What can hang from each mark
J_93: J_39 J_136
J_39: J_93 J_333 J_335 J_652
J_335: J_39
J_136: J_93 J_250 J_295
J_652: J_39
J_295: J_136
J_648: J_295 J_955
J_955: J_505 J_648
J_333: J_39
J_505: J_239 J_955

Every row comes from one small tree of marks. The marks that hang from a mark follow it in brackets, in the order of their numbers. Every link used is in the known rows. Which tree was each row made from?
Known rows
J_652{J_39{J_93{J_136{J_250 J_295}} J_333 J_335}}: [-1.04  2.64  4.96 -0.01  0.12 -1.42 -2.55  1.53  3.70 -3.23 -1.63  0.16
  2.53  2.99 -0.73 -0.43  0.64  1.05  2.75  4.51  3.28  0.87  1.39  0.57
  2.11  1.43 -1.33]
J_505{J_239 J_955{J_648}}: [-3.14  0.42  1.47 -0.52  3.29 -3.71  2.53 -0.77 -1.45  2.56 -2.21  7.84
 -3.59  6.61  0.78  0.42  3.64 -2.10 -0.87  3.69  1.42  3.00 -1.19 -6.89
  3.43  3.63 -1.86]
J_652{J_39{J_93{J_136{J_295}} J_333 J_335}}: [-1.48  2.51  5.00  0.37  0.08 -1.14 -2.56  1.75  3.35 -2.10 -1.62  1.32
  2.23  3.28  0.16 -0.02  0.39  1.96  2.38  4.49  3.28  0.79  1.29 -0.23
  2.33  1.29 -1.59]
J_648{J_295{J_136{J_93 J_250}} J_955}: [-3.42  3.13  1.53  0.19  4.11 -3.03 -0.62 -0.67  2.74 -1.47 -2.54  1.07
 -0.17  0.82 -2.14 -1.85  2.00  0.91  2.13  2.80  3.37  0.00 -2.97  1.24
  3.56 -0.02 -0.10]
J_955{J_505{J_239} J_648{J_295{J_136{J_250}}}}: [-4.97 -0.29 -0.73 -0.79  2.44  1.21  1.86  1.54  1.22  0.39 -2.49  4.87
 -2.66  4.18 -3.86 -0.36  4.14 -2.84  2.13  7.07  0.66  2.15 -3.06 -4.01
  2.51  1.83  1.82]
J_652{J_39{J_335}}: [-2.20  1.54  3.41  0.35  2.04 -0.55 -1.92  0.24  0.99 -0.05 -2.80  3.61
 -2.36  1.83 -0.25  0.99  0.18  1.66  0.33  4.05  4.32  0.72 -0.32 -2.28
  2.94  2.01 -1.28]
J_335{J_39{J_93{J_136{J_250 J_295}} J_652}}: [-1.58  0.42  0.89  0.40  0.79 -2.14 -2.56 -0.90 -0.47 -1.27 -1.96  2.40
  2.10  4.69 -0.32 -0.79  1.03  2.54  0.77  4.54  2.67  0.99  1.49 -1.17
  2.99  2.46 -0.52]
J_93{J_39 J_136}: [-3.33  0.86  0.22  1.17  2.34 -2.78 -2.59 -2.97 -0.42  1.18 -2.62  4.21
 -4.83  3.29 -0.64 -0.29  0.79  1.20  1.68  5.48  3.38  0.49 -1.31 -2.69
  2.71 -0.84 -0.62]
J_39{J_93 J_333 J_335 J_652}: [-1.21  1.54  5.60 -0.18 -2.70 -1.85 -2.23  3.63  5.51 -3.83  1.01  3.18
  5.25  4.85  1.32 -0.07  0.87  0.83  0.01  3.66  3.88  0.65  2.09 -3.71
 -0.04  4.55 -1.86]
J_295{J_136{J_93{J_39}}}: [-3.02  0.25 -0.25  0.26  2.00 -1.29 -0.38 -1.30  1.00  0.20 -1.67  2.63
 -2.60  3.05 -2.09 -0.43  1.14  1.03  0.51  3.18  3.06  1.83 -1.97 -2.73
  3.73  0.49 -1.18]
J_136{J_250 J_295}: [-0.58  0.51  0.96  0.22  3.27 -3.35 -0.37 -2.10  1.24 -1.35 -3.35  0.43
  0.02  3.32 -1.71 -0.45  1.91 -2.09  0.14  4.59  2.04  1.43 -2.53 -0.45
  3.40  2.49  0.98]
J_93{J_39 J_136{J_250}}: [-2.59  1.06  0.10  0.51  2.53 -3.14 -2.57 -3.25  0.20 -0.60 -2.58  2.37
 -4.31  2.82 -2.08 -0.99  1.19 -0.24  2.25  5.41  3.42  0.68 -1.12 -1.45
  2.45 -0.58 -0.12]
J_648{J_955{J_505{J_239}}}: [-4.65  1.38  1.30 -0.21  3.92 -1.57 -1.38  1.08  1.33  1.24 -3.87  4.23
 -2.78  3.53 -1.12  0.51  2.91 -1.02  0.62  5.04  2.12  0.70 -2.03 -3.67
  3.75  1.14  0.44]
J_333{J_39{J_93{J_136{J_250}} J_335 J_652}}: [-1.58  1.43  3.68  0.03 -1.70 -1.10 -2.86  0.69  4.03 -3.09  0.42  2.48
  1.37  2.54 -1.91  1.39  0.06 -0.33 -0.40  3.98  3.76  1.60  1.16 -2.63
  0.28  2.32 -0.24]
J_93{J_136}: [-2.94  0.90 -0.27  1.36  1.13 -2.75 -2.12 -2.22 -0.91  0.55 -3.08  4.92
 -2.96  3.87 -0.64  0.50  2.39  1.16  0.65  4.06  2.85  0.61 -1.10 -2.98
  1.94  0.94  0.08]
J_648{J_295{J_136{J_93{J_39{J_652}}}} J_955{J_505}}: [-5.64  2.79  1.33 -0.48  4.07 -0.65 -0.83  1.36  3.75 -0.05 -1.91  1.92
 -1.13  1.83 -1.55 -1.43  1.26  1.39  2.88  5.31  3.20  0.64 -3.22  0.00
  3.98 -1.08  0.49]
J_136{J_93{J_39{J_335}} J_250 J_295}: [-0.98  1.28  3.28 -1.08  3.73 -4.12 -0.68 -1.78  3.79 -2.04 -1.36 -2.76
  0.80  2.94 -2.93 -2.08 -0.12 -1.65  0.62  5.02  2.27  2.25 -1.95  2.59
  3.34  1.40  0.79]
J_295{J_136{J_93{J_39} J_250}}: [-2.25  0.48 -0.35 -0.45  2.09 -1.67 -0.38 -1.66  1.67 -1.53 -1.66  0.86
 -2.04  2.62 -3.53 -1.18  1.50 -0.35  1.13  3.13  3.13  2.01 -1.78 -1.42
  3.47  0.71 -0.69]
J_505{J_239 J_955{J_648{J_295{J_136{J_93}}}}}: [-3.57  1.21  1.54 -0.89  3.84 -3.35  3.24 -0.68 -0.25  1.71 -1.53  6.60
 -2.36  6.30  0.16 -0.80  3.67 -1.48  0.23  3.31  1.27  2.97 -1.97 -4.93
  3.68  2.54 -1.59]
J_136{J_93{J_39{J_333 J_335 J_652}} J_250}: [-1.39  2.44  3.13 -1.37  0.65 -3.64 -0.31  0.30  4.74 -3.39 -0.59 -0.62
  1.34  3.06 -1.80 -2.02  0.21 -1.63  1.44  4.36  4.05  1.75  0.26  0.49
  1.84  2.30 -1.02]
J_295{J_136{J_93{J_39{J_333 J_335 J_652}} J_250}}: [-2.26  1.21  1.20 -0.93 -0.07 -1.40 -0.48  0.41  4.24 -2.67  0.25  0.05
  0.63  2.93 -2.30 -1.59  1.48 -0.39  1.73  3.46  4.13  1.67 -0.46 -1.76
  2.09  1.57 -0.95]
J_648{J_295{J_136{J_93 J_250}} J_955{J_505{J_239}}}: [-4.88  2.77  1.18 -1.27  4.90 -1.20 -0.41  1.03  3.55 -1.35 -2.86  1.09
 -0.76  2.63 -3.05 -1.83  3.39 -1.16  2.84  4.54  1.96  0.71 -3.22 -0.05
  3.91 -0.41  1.26]
J_648{J_295{J_136{J_93{J_39{J_333}} J_250}} J_955{J_505}}: [-4.60  3.22  1.11 -0.55  4.13 -1.28 -1.04  1.63  4.56 -1.83 -2.49 -0.42
 -0.53  1.27 -2.61 -2.20  2.70 -0.76  4.24  5.31  3.27  0.23 -3.10  1.41
  4.45 -1.21  0.25]
J_505{J_239 J_955{J_648{J_295}}}: [-3.16  1.19  2.06 -0.41  4.31 -3.82  2.63 -0.91 -0.95  2.04 -2.35  7.74
 -3.13  6.21  1.18 -0.23  3.60 -2.05 -0.11  4.08  1.47  2.35 -1.93 -5.68
  3.56  2.99 -1.50]

Write each row's tree
[-5.18  0.17 -0.21 -1.33  3.14  0.62  2.25  1.20  1.92  0.38 -2.15  3.60
 -2.90  4.00 -4.48 -1.23  2.93 -2.72  2.62  7.38  0.60  2.78 -3.06 -2.41
  3.07  0.89  1.50] => J_955{J_505{J_239} J_648{J_295{J_136{J_93{J_39} J_250}}}}
[-2.48  1.40  0.99 -0.14  1.94 -3.18 -1.26 -2.89  2.02 -0.47 -1.31  1.12
 -1.40  3.68 -0.82 -1.41  0.00  0.10  2.45  6.40  2.95  1.33 -1.15 -0.50
  1.93 -0.20  0.68] => J_93{J_39{J_652} J_136{J_250 J_295}}
[-3.30  1.92  2.54  0.40 -0.99 -2.40 -2.80  0.24  3.61 -0.68  0.43  2.86
 -0.69  3.83  1.36 -0.87  0.74  1.14  2.63  5.90  4.91 -0.07  0.77 -3.10
  0.47  0.49 -1.08] => J_93{J_39{J_333 J_335 J_652} J_136}
[-2.05  1.24  4.62 -0.66 -1.76 -2.07 -3.63  0.90  3.87 -4.11  1.17  2.84
  3.25  4.59 -1.41 -0.61  0.58  1.81  0.09  3.74  3.10  1.24  1.89 -2.22
 -1.14  3.59  0.30] => J_39{J_93{J_136{J_250}} J_335 J_652}
[-1.06  1.25  1.02  0.57 -0.52 -2.35 -2.09  0.61  0.95 -2.07 -1.82  1.56
  3.79  4.93  0.75 -1.12  1.87  1.69  1.93  4.74  3.17  0.49  2.16 -1.03
  2.96  2.51 -1.42] => J_335{J_39{J_93{J_136{J_250 J_295}} J_333 J_652}}
[-1.47  0.69  0.41  1.63  0.14 -2.22 -3.25  0.34 -0.90 -0.94 -2.98  3.28
  1.02  4.47  0.63 -0.26  2.71  2.06  1.54  4.03  3.31 -0.18  1.79 -2.25
  3.82  1.87 -2.16] => J_335{J_39{J_93{J_136} J_333}}
[-1.16  0.81  1.35  0.89 -0.52 -1.71 -1.69  1.53  0.38 -1.29 -2.18  3.93
  2.69  4.64  1.72 -0.15  1.43  1.90  0.52  3.97  3.86  0.36  2.16 -3.24
  3.52  3.45 -2.69] => J_335{J_39{J_93 J_333 J_652}}
[-0.81  2.27  3.72 -1.36  1.61 -4.09  0.37 -0.09  5.71 -2.94 -0.39 -3.04
  3.30  3.54 -1.37 -2.37 -0.19 -1.90  1.58  5.24  2.99  2.12 -0.82  2.30
  2.51  1.94 -0.01] => J_136{J_93{J_39{J_333 J_335 J_652}} J_250 J_295}
[-0.67  1.56  4.76  0.24 -1.19 -3.09 -3.64  1.66  4.93 -4.56  0.12 -0.52
  4.88  4.54 -0.89 -1.15  2.53 -0.36  1.85  4.29  2.60  0.42  1.12 -0.27
  0.62  2.62 -0.15] => J_39{J_93{J_136{J_250 J_295}} J_333 J_335}
[-2.22  0.37  0.63  0.87  0.18 -1.61 -2.86 -0.48 -1.29 -0.36 -2.09  4.76
  0.75  4.75  0.45 -0.11  0.99  3.67  0.24  4.10  3.20  0.63  1.88 -2.85
  2.81  2.51 -1.32] => J_335{J_39{J_93{J_136} J_652}}
[-5.48  2.56  1.32 -0.69  4.83 -0.91 -0.38  1.19  3.09  0.09 -2.84  2.50
 -1.18  2.93 -1.91 -1.26  3.09 -0.06  2.35  4.54  1.90  0.56 -3.29 -1.01
  4.15 -0.61  0.91] => J_648{J_295{J_136{J_93}} J_955{J_505{J_239}}}
[-2.06  0.97  2.97  0.71  1.30 -2.44 -2.48  0.46  3.06 -0.60 -1.14  2.36
 -1.69  2.79  0.84 -0.40  1.17 -0.65  1.17  5.34  4.77 -0.26 -0.67 -3.41
  2.60  1.38 -1.75] => J_93{J_39{J_333 J_335}}
[-4.95  0.15 -0.87 -0.42  2.42  0.76  1.33  1.30  1.66  0.07 -2.15  2.87
 -2.83  2.67 -4.70 -0.90  2.36 -1.51  2.68  7.31  1.48  2.63 -3.47 -0.90
  3.21  0.96  1.34] => J_955{J_505 J_648{J_295{J_136{J_93{J_39} J_250}}}}
[-1.01  2.33  3.41  0.65  0.95 -1.03 -0.73  1.43  1.51 -1.67 -3.74  3.49
  0.32  2.95  0.08  0.67  0.13  1.06  1.58  3.65  3.33  1.21  0.76 -1.71
  3.83  1.68 -3.10] => J_652{J_39{J_93 J_333}}
[-5.57  2.42  2.23 -0.38  4.43 -0.70 -2.30  1.61  4.20 -0.39 -1.44  0.95
 -1.32  1.35 -2.05 -1.44  1.94  1.21  2.79  5.27  3.33  0.12 -3.37  0.32
  3.86 -1.01  0.80] => J_648{J_295{J_136{J_93{J_39{J_335}}}} J_955{J_505}}
[-1.79  2.37  3.54  0.51  0.79 -0.80 -1.39  1.70  2.35 -0.88 -2.60  2.74
 -0.68  2.13  0.82  0.70  0.98  0.69  1.62  4.24  4.79  0.27  0.42 -2.16
  2.91  2.03 -2.16] => J_652{J_39{J_333 J_335}}
[-3.77  1.16  1.80 -0.96  4.42 -3.37  3.04 -1.08  0.00  2.01 -1.23  6.17
 -3.30  5.95  0.17 -1.21  2.88 -1.40  0.74  3.98  1.53  2.90 -2.09 -4.73
  4.05  1.58 -1.93] => J_505{J_239 J_955{J_648{J_295{J_136{J_93{J_39}}}}}}
[-0.74  0.77  0.69  1.15  0.67 -2.68 -2.94 -0.03 -0.01 -1.86 -2.87  0.97
  2.38  4.37 -0.05 -1.03  2.77  1.01  1.96  4.48  2.72  0.15  1.46 -0.57
  4.05  1.89 -1.35] => J_335{J_39{J_93{J_136{J_250 J_295}} J_333}}
[-4.98  0.04  0.29 -0.29  3.04  0.14  1.88  1.41  0.50  1.54 -3.39  6.35
 -3.11  4.64 -2.45  0.18  3.27 -2.46  1.19  7.57  0.47  2.02 -3.03 -3.91
  2.68  2.17  1.57] => J_955{J_505{J_239} J_648{J_295}}
[-2.07  1.05  2.59  0.48 -0.59 -0.74 -1.42  0.64  3.16 -0.52 -0.48  3.93
 -0.81  1.85 -0.12  2.33  0.28 -0.85 -1.43  4.20  4.73  1.15 -0.40 -4.46
  1.37  2.77 -0.66] => J_333{J_39{J_335 J_652}}
[-2.17  2.22  1.86 -0.18  1.09 -3.43  0.78 -0.19  2.71 -0.59 -2.00  2.38
 -0.22  3.81  0.03 -0.97 -0.40 -0.05  0.86  4.27  3.51  1.91 -0.46 -1.04
  3.12  1.34 -2.08] => J_136{J_93{J_39{J_333 J_652}}}
[-1.12  2.25  5.20  0.28  0.19 -0.77 -2.19  2.51  3.11 -2.42 -1.99  2.55
  1.47  2.73  0.14  0.43  0.19  1.40  1.34  3.79  3.96  0.73  1.38 -1.70
  2.67  2.35 -2.62] => J_652{J_39{J_93 J_333 J_335}}
[-5.47 -0.48 -0.63 -0.40  2.38  1.45  1.82  1.74  0.79  1.47 -2.53  6.05
 -3.04  4.48 -2.85  0.07  3.91 -1.91  1.74  7.13  0.69  2.08 -3.24 -4.81
  2.65  1.71  1.57] => J_955{J_505{J_239} J_648{J_295{J_136}}}
[-2.07  0.56 -0.69 -0.26  1.29 -1.65 -0.07 -1.06  1.33 -1.91 -1.98  1.36
 -0.86  3.02 -3.52 -0.64  2.48 -0.36  0.50  2.29  2.78  2.10 -1.66 -1.65
  2.99  1.84 -0.30] => J_295{J_136{J_93 J_250}}
[-1.70  1.94  5.34  0.01 -2.89 -2.41 -2.66  2.69  5.73 -3.47  1.48  1.69
  6.15  5.63  1.40 -0.72  1.11  1.53  1.33  4.60  3.07  0.70  1.97 -1.95
 -0.47  3.19 -0.61] => J_39{J_93{J_136{J_295}} J_333 J_335 J_652}
[-2.82  0.61  3.20 -0.04  1.34 -1.91 -2.15 -0.40  2.70 -0.01 -0.19  3.85
 -1.97  3.06  0.66 -0.15 -0.57  0.83 -0.10  5.29  4.58  0.60 -0.62 -4.02
  1.56  2.05 -0.85] => J_93{J_39{J_335 J_652}}
[-2.19  1.55  1.64  0.50  0.75 -2.39 -0.27  0.04  2.46 -0.06 -1.80  3.96
 -1.37  3.52  1.62 -0.32  0.17 -0.36  1.45  5.36  4.50  0.59 -0.48 -3.84
  2.72  1.30 -2.26] => J_93{J_39{J_333 J_652}}
[-2.33  2.13  3.27 -0.50  0.54 -3.17 -0.35  0.68  3.96 -1.17 -0.50  1.55
  0.63  3.64  0.06 -1.08 -0.32  0.13  0.62  4.37  4.01  1.55 -0.02 -1.11
  2.22  1.94 -1.66] => J_136{J_93{J_39{J_333 J_335 J_652}}}
[-2.20  1.31  0.07 -0.76  0.34 -1.64  0.42 -0.22  3.16 -2.20 -0.89  0.68
 -0.05  3.09 -2.32 -1.45  1.43 -0.60  1.93  3.35  3.71  1.95 -0.85 -1.74
  2.77  1.16 -1.27] => J_295{J_136{J_93{J_39{J_333 J_652}} J_250}}
[-2.04  1.29  3.79  0.44 -1.74 -0.87 -2.90  0.83  3.63 -1.91  0.36  3.61
  1.02  2.80 -0.95  1.86 -0.21  0.61 -0.76  4.00  3.76  1.49  1.01 -3.47
  0.49  2.13 -0.61] => J_333{J_39{J_93{J_136} J_335 J_652}}
[-4.65  2.74  0.67 -0.52  4.39 -1.10 -1.06  1.09  3.37 -1.63 -2.85  0.53
 -0.67  1.42 -3.22 -1.55  2.93 -0.18  2.88  4.47  2.70  0.63 -3.41  1.17
  4.05 -0.32  1.19] => J_648{J_295{J_136{J_93 J_250}} J_955{J_505}}
